Each row comes from the steps of one walk. Every step used is in the known rows, and no mark comes twice. Write the walk behind each row, first mark first.
Known rows:
D-M-N: [ 15  23  19  43  10  14 -32 -29  23  11  28  -3 -24 -24 -25  24 -11 -21
  -3  12   2  12]
G-H-P-D: [-24  -2 -11   7  -1  11 -14   3 -26  19  19 -38 -13  18   4  19  35  18
  -5 -27   7  13]
M-D-P-H-Y: [-13  18 -29  16  39  13   1  18 -49   0  15  16 -16  -8  26  -7 -10  11
 -10  34  23  -9]
B-Y-H-P: [  0 -13   5  60   0   2 -12   0 -17  25   7 -14 -16 -24   3  21  20   1
   1 -14  19   3]
M-N-Y-H-P: [ -7 -19  -7  33   8  12 -39 -33 -31  43  29  16  -3 -24 -19  40  23   9
 -12  11  18  -1]
P-D-M: [ 12  27  15  29  27  25 -17  -4  -5   3  23 -22 -41 -11 -15  21   1 -18
  30 -11  -1   4]
D-P-H-Y: [-11   5 -18  36  33  16  -3  14 -46 -15  12  17  -9  -3  26 -14  -2   7
  -7  22  31  -6]
Y-N-M: [-21  10  -5  26   2  10  -3 -27  13  11   6   9  32   8  32 -12  -2  -1
  40  -6  37 -18]
M-N-Y-B-G: [ 20   6 -22 -24  18 -12 -17 -46 -14  31  10  24  10   0 -20  40  15 -12
  21  26  17  14]
P-H-Y-N: [  4  29   1  38  27 -20  -5   3 -25 -19  -2  28 -23  -1  35 -38  -5  22
  18  14  17 -11]
B-G-H-Y-N-M-D-P: [-23 -20 -49   0  27 -10  13  -7 -56  47  -2  12  64  19  49 -11  25  34
  21 -10  38 -10]
P-D-M-N-Y: [ 25  15   3  32  27  21 -39 -33 -17  29  37  -5 -35 -14 -37  51  -4 -17
  15   8   4  -2]
B-G-H-P-D-M-N: [ 18   1   3  10  15  12 -33 -13 -10  27  21 -32 -15  -6 -23  49  42  11
  -2 -15 -18  21]
G-H-P-D-M-N: [ -1  11  12  37  11  14 -40 -14  -3  26  30 -34 -38  -4 -23  39  28   4
 -14 -12  -6  16]
B-Y-H-P-D: [ 12  -3   4  45  12  12 -16   5 -34  13  11 -19 -35 -13   2  28  23  -1
  18 -14  16  -1]
B-G-H-P-D-M: [  1  -6   1  10  22  13 -15   7 -24  31  13 -44 -13  -3 -10  41  51  16
  12 -38 -20  20]
N-M-D-P: [-38  -2 -37   5  15  43   4 -12 -10  31  22  -5  38   1  24  19  -5 -13
  14  14  45 -16]
H-P-D-M: [ -8  15  16  32  26  23 -23   7  -4  18  16 -28 -40 -18 -18  37  22 -11
  19  -3 -12   5]
N-Y-B: [-16  10 -17   3  19 -10  -5 -28 -17  33  10   9 -10   4  -8  22  10 -13
  24   4  27   6]
B-Y: [ 13   4  -5  39 -12  -3   3  -9   1  13  10 -20  -4  -1   2  15  -9 -15
   3  -6  22   6]
B-Y-N-M-D-P: [-21  -1 -27  36   4   4  13 -10  -3  38  -3   2  33   4  41  19 -13 -17
  35  10  54 -33]
P-H: [ -2  27  -1  18  10  20  -6  -1   1 -21  19  -3 -20  -5  18  -4  -7   3
   3   5  16  -4]

Write each row's walk:
[-32  18 -31   7  27  51   2  -1 -10   6  25  -1  15  -2  41  13 -11  -2
  10  22  46 -30]  N-M-D-P-H
[-11 -17 -12  19  26  23 -26  -6 -61  35  25  -2 -18 -11  -9  37  34  12
  23 -11  12  -7]  N-Y-H-P-D
[-34  23 -23  14  24  28   2  -2  -6   5   7  19  16   2  57   1 -14   0
  37  23  46 -42]  Y-N-M-D-P-H
[ 15  22   7  -3  32  -5 -30 -19  -3  25   7 -20 -38   0 -23  47  47   0
  13  -6 -11  27]  Y-B-G-H-P-D-M-N
[-20  10 -11  24  11  32  -5   9 -15 -21  15   4  -6  -1  24   9  -5 -11
   6  12  32 -12]  D-P-H
[-16  12  -9  43  27 -10  -3  14 -40 -19  -7  35  -8   2  42 -28  -3  11
  19  20  34 -19]  D-P-H-Y-N
[-24  21 -17   4  10   6   1 -24   8  29  10   5  25   4  31  -3  -9   2
  39   9  29 -21]  Y-N-M-D
[ 10  26   4  32  32  -8 -31 -45   5  40  21  14 -36 -19 -33  41   0 -26
  12  19  14   9]  D-M-N-Y-B
[ -4  -8   8  50  44  26 -35  -4 -49  47  27 -10 -42 -31 -24  49  34   5
  27 -19  -2  -8]  N-Y-H-P-D-M
[ -3  -3 -37  -5  22 -21  13 -19 -42  46   2   5  50  17  43 -23  22  46
  18 -16  22  -1]  B-G-H-Y-N-M-D
[ -3 -16 -26  16  15 -18   7 -22 -38  29  -2   6  56  21  41 -29  31  43
  22 -29  30   3]  B-G-H-Y-N-M
[ 19  -1   9  59  27  17 -43 -40 -24  40  38  14 -25 -39 -29  37   1  -8
   5  -5  14   0]  D-M-N-Y-H
[-22  -3 -16 -20   6 -20  -1  -8 -11  32  -7 -16   8  12   4  18  55  16
   4 -19   3  29]  Y-B-G-H-P
[-37 -14 -10  21 -14   0 -11  -1 -10  31  16 -33   8   7   4  12  34  21
 -24 -25  10  17]  G-H-P
[-41 -10 -41  27  21  -8   6  -8 -48  44   6  10  39  21  50 -21  11  28
   8  -8  49 -16]  G-H-Y-N-M-D-P
[-16  23 -21  22  36 -13   3  17 -45  -1  -3  34 -14  -2  42 -19 -12  14
  16  36  26 -22]  M-D-P-H-Y-N
[ 32  15 -11  -5  38  -8 -28 -40 -32  41  21  -7 -27   7 -27  52  32   0
  23 -17   3  18]  P-D-M-N-Y-B-G-H
[ 37  12  28  73  25  16 -42 -12  -9  20  20 -16 -63 -35 -25  48  15 -15
   9   1   2   1]  B-Y-H-P-D-M-N
[ -4  -3 -13  -1  43 -11 -16  -9 -41  62   8 -26 -24   1 -20  56  64  13
  28 -30  -9  16]  N-Y-B-G-H-P-D-M
[  3  17 -14   2  14 -10 -25 -47  -5  29  17  23 -12   2 -22  29   1 -18
   8  27  29   9]  M-N-Y-B
[-27  35 -36   7  64  18   6   0 -32   7   6  25 -12   3  43 -15  -3   3
  14  43  50 -19]  N-M-D-P-H-Y-B
[ 21  36   5  18  45   3 -37 -39 -10  27  23   8 -56  -8 -36  47   2 -27
  31  18  10   4]  P-D-M-N-Y-B
[  3  27   7  22  44   0 -40 -28  -7  44  17   0 -56 -15 -39  62  25 -20
  21  28   0   4]  H-P-D-M-N-Y-B
[ -5 -16 -13  29  14  14 -16 -24 -46  32  28  10   0 -16  -3  17  10   5
  15 -20  27  -2]  N-Y-H
[ 27  32  18  28  22  25 -35 -25   7  -1  30 -10 -43 -13 -27  29  -8 -24
  16  10   2   7]  P-D-M-N
[  1  -6  -8  13  26 -21 -29 -32 -13  68  12  -9  -6 -13 -29  60  51   9
  -4  -8  -4  23]  D-M-N-Y-B-G-H-P
